Known rows, with every step that occurs
dukefev, rizuzim: [  9.6   8.3  -3.7   3.6  14.4  18.5  -2.1  -1.2  30.0   1.7  11.2  12.7
 -22.8  -9.8  -5.5   7.1  -4.5 -21.5   6.1]
mubi, vuzim: [ -7.9  -5.0  -9.7  -8.4  12.3  -8.7 -15.1  -1.2   2.0   9.2  -7.5  -4.9
  -2.4  -2.6 -12.1  -2.6 -22.3  14.2  20.1]
popaz, mubi, vuzim, dukefev, rizuzim: [ -4.3   3.9   5.0  -6.1   4.6 -15.3  -9.8  -6.0 -19.2  21.2 -10.0  -3.6
 -11.0  -5.7   1.0  32.7 -28.4   6.0  17.8]
vuzim, mubi: [  1.5   2.8   0.8  -1.9 -10.1 -16.1  -5.9  -3.9   4.1 -14.7  -9.9  10.4
   6.3  -5.5  18.1  -5.4 -11.0 -13.3  24.2]
popaz, mubi, rizuzim, dukefev, zapov: [-14.4   1.1  12.0  12.2   7.9   6.5  19.2  16.3  22.3  18.3  14.2 -13.3
   2.1  -1.6   1.5   4.3   0.0   3.8 -31.6]
mubi, vuzim, dukefev: [ -9.2 -12.5  -4.1  -9.7  -2.2  -8.7 -18.3  -4.7 -22.7   5.6 -30.2  -9.1
  18.2   2.5   6.6   8.1 -29.8  25.2  16.8]
mubi, vuzim, dukefev, zapov: [ -4.7 -12.5  -3.0  -2.4 -15.7   0.8  -4.2   3.4   0.7  26.2 -16.7 -10.5
   9.8   4.6 -17.8  17.4 -13.7   7.3   4.9]
vuzim, dukefev: [ -5.2  -9.2   2.1  -3.0   1.5  16.2  -5.9  -1.4 -15.2 -15.4 -25.3  -4.6
  23.8   1.7  18.1  -0.9 -17.3   9.8  -0.7]
zapov, mubi: [  6.0   2.7  -3.9  -6.2   0.7  21.9  -6.4   3.5   1.9 -36.1   0.3  23.0
   9.9   4.9   9.3  -9.2  22.0  -6.7  -1.2]
rizuzim, dukefev, vuzim: [ -6.0  -7.4  16.5   3.3  26.3  30.2  -0.4   6.2   7.7  16.1  -8.8 -14.3
  29.1  -8.7  -0.3 -10.4 -26.0  17.0  10.9]
vuzim, dukefev, zapov, mubi: [  8.1  -4.5   1.4  -2.2 -24.6  27.0   0.9   6.9   0.4 -17.4  -9.4  16.5
  19.9  12.1   2.0   9.8  26.9 -10.7 -10.8]
mubi, rizuzim, dukefev: [-10.4  -3.7   1.1   9.6  16.2   6.4  -1.5   9.3  23.2  -7.3  -2.1  -4.5
   9.4  -2.8  27.8 -11.6 -12.4  18.8 -17.2]
vuzim, mubi, popaz, dukefev: [  8.9   7.7  -2.3  -2.5  -2.0 -36.7   3.8 -10.4 -15.1   7.2   6.0   5.9
 -18.0   5.0 -11.9  -3.9  11.8  -6.8   6.8]
zapov, mubi, vuzim, dukefev: [ -1.8  -9.5  -3.9 -13.1 -15.6  -5.8 -23.1  -3.5 -29.4 -13.0 -29.7   8.1
  23.9   9.8  13.6  11.5  -5.7  20.6  16.1]
dukefev, zapov: [  0.8  -2.6  -1.3   5.0   1.4  25.4  11.2   9.6  30.6   9.4   9.2  -1.2
  -4.4  -1.2 -23.4  -2.0   5.8 -17.7 -11.5]
vuzim, mubi, popaz, dukefev, rizuzim: [ 20.1  16.7  -3.5   2.9  -3.0 -32.0   2.6 -12.1   7.8  21.1  17.7  17.3
 -42.3  -2.6 -16.8  15.8  14.3 -25.6  12.5]
mubi, popaz, dukefev, vuzim: [  2.7   1.3   6.3  -3.3  17.1   4.6  16.3  -7.2 -12.8  27.4   8.0 -11.4
 -12.2  -1.1 -35.5 -13.1  -7.4  -2.7   0.2]
popaz, dukefev, rizuzim: [ 10.3  18.9  -2.0   2.5  14.5  24.5   4.1  -9.0  20.1  17.2  27.6  16.2
 -32.4  -8.9 -20.6   5.7 -11.1 -31.7 -16.6]
rizuzim, dukefev, popaz, mubi, vuzim: [ -9.9  -5.1  -3.0  -2.0  21.0 -24.0 -11.1  -2.3 -34.1   8.1   0.9 -32.8
   6.9  -2.9  -7.4  -0.4  -4.0  34.3  13.4]
rizuzim, dukefev, popaz, mubi: [ -5.7  -1.3   4.0   5.7  25.8   1.9   3.3   1.1 -29.7 -15.5   8.0 -30.7
  13.3  -3.7   5.1  -9.8  10.3  20.4  -7.8]
mubi, rizuzim, dukefev, zapov: [ -5.6  -4.5   1.3  14.6   0.9  14.8  11.3  15.3  42.1  15.4   8.7  -6.1
   2.3  -0.2   1.0  -1.9   3.2   1.3 -27.3]

Rows
[ -1.1  -2.1  18.3   2.7  -1.4  -6.7  -5.1  -0.5   1.5  11.8 -16.8  -3.0
  28.3  -9.5  17.7  -4.2 -25.7   3.3  34.0] : rizuzim, dukefev, vuzim, mubi
[-12.8  -3.3  -1.2   3.2  -9.7 -11.7  16.3  -8.0 -32.4 -26.2  -1.6 -26.7
  -5.5  -1.6  26.1  -9.9  -8.7   3.4 -26.9] : vuzim, dukefev, popaz, mubi, rizuzim
[  0.3  -1.8  -9.9 -12.8  -1.9  -6.2 -20.1  -0.3  -5.6 -10.7  -6.2  15.3
   3.8   5.2  -4.3   0.4   6.1  10.3  20.3] : zapov, mubi, vuzim
[ -9.0  -2.5  -8.4  -6.7  10.5 -24.2  -4.3  -7.9 -35.4   1.3   5.0 -28.6
  -9.4  -3.7 -16.2  -4.2  -6.9  16.6  13.6] : dukefev, popaz, mubi, vuzim
[ -7.0  10.5   8.7   0.6 -23.1 -12.0  17.3 -13.0   5.1  12.9   6.8   5.2
 -15.6  -9.9  12.4 -14.3 -38.4 -28.6  -7.4] : popaz, dukefev, vuzim, mubi, rizuzim
[  1.1   2.7  -5.7   3.7 -24.5  13.5  14.2   8.0  31.5 -17.4  13.7  19.2
 -13.7   5.4   6.4  -5.0  23.6 -23.3 -29.1] : dukefev, zapov, mubi, rizuzim
[ -0.3   0.9  12.8  -3.3 -11.6  -6.5   2.2  -6.4  -0.2   5.0 -12.7   2.0
  10.5 -11.1   8.1  -7.8 -28.6 -17.2  33.5] : dukefev, vuzim, mubi
[ -3.0  -0.5   1.3   5.7   3.4   9.2  -6.0  10.1  16.6 -25.0  -1.1  13.5
  14.9   4.1  34.7  -9.0  13.7  14.6 -18.3] : zapov, mubi, rizuzim, dukefev
[ 23.9  16.2  -7.5   0.0   5.2  -4.4   2.0  -6.8   5.5   4.6  24.5  25.8
 -38.5   5.1 -23.1  13.1  37.3 -20.7  -6.0] : zapov, mubi, popaz, dukefev, rizuzim
[  3.7  -2.7  -9.7  -7.6 -13.9   0.0 -10.2   5.9  10.5   8.6   2.9  13.6
  -1.5   6.9 -22.8   8.6  18.2  -1.9   9.8] : dukefev, zapov, mubi, vuzim
[  3.7  -1.7  -5.7  -3.8  -3.4  -5.9 -17.6  -7.2   1.4  18.5 -15.0   3.0
  -9.1  -4.2   0.0  26.9 -23.8   3.4  22.4] : mubi, vuzim, dukefev, rizuzim
[ 15.5  -8.0  -3.1   5.1   2.1 -11.2  -0.8  16.6  11.0  -4.0   0.3   6.5
   6.1  16.6 -14.0   8.2  64.8  16.8   5.5] : rizuzim, dukefev, zapov, mubi, popaz
[  8.9  -6.4 -13.6  11.0  -7.9   3.5  -3.6  -0.4   0.5 -38.5   5.4  -7.1
   7.7   4.6  25.5 -20.1  34.5  10.3 -18.0] : zapov, mubi, rizuzim, dukefev, popaz
[ -6.5  -4.6   2.1  -1.2   2.9   0.0   7.5  -7.9 -50.6 -24.6  -7.4 -30.2
  12.5  -0.5  10.2  -4.4  -0.6   9.5  -8.5] : vuzim, dukefev, popaz, mubi
[-20.6  -0.3  23.6   4.2  20.9  10.4  15.6   6.4  -2.1  17.0   0.7 -20.9
  13.6 -10.5  14.0  -9.0 -35.3  15.3  -9.2] : popaz, mubi, rizuzim, dukefev, vuzim
[  9.1  -4.2  -4.2  -1.0  -5.0 -51.3  -3.3  -1.9  -5.1  -9.7 -13.7   1.7
  -8.1   4.2   5.1  -0.3  21.8   4.6  36.1] : vuzim, mubi, popaz
[ 10.8  11.0  -0.4  -1.6 -12.1  33.8  10.5   2.9  10.8  -0.6  24.7  24.1
  -5.1   8.4 -26.0  -2.0  31.2 -29.1 -31.7] : popaz, dukefev, zapov, mubi
[  2.5  11.2  -4.4   3.0 -24.2  18.6  19.3   1.7  23.1  -4.7  26.5  22.6
 -21.4   6.9  -6.0  -6.3  19.4 -31.6 -48.1] : popaz, dukefev, zapov, mubi, rizuzim
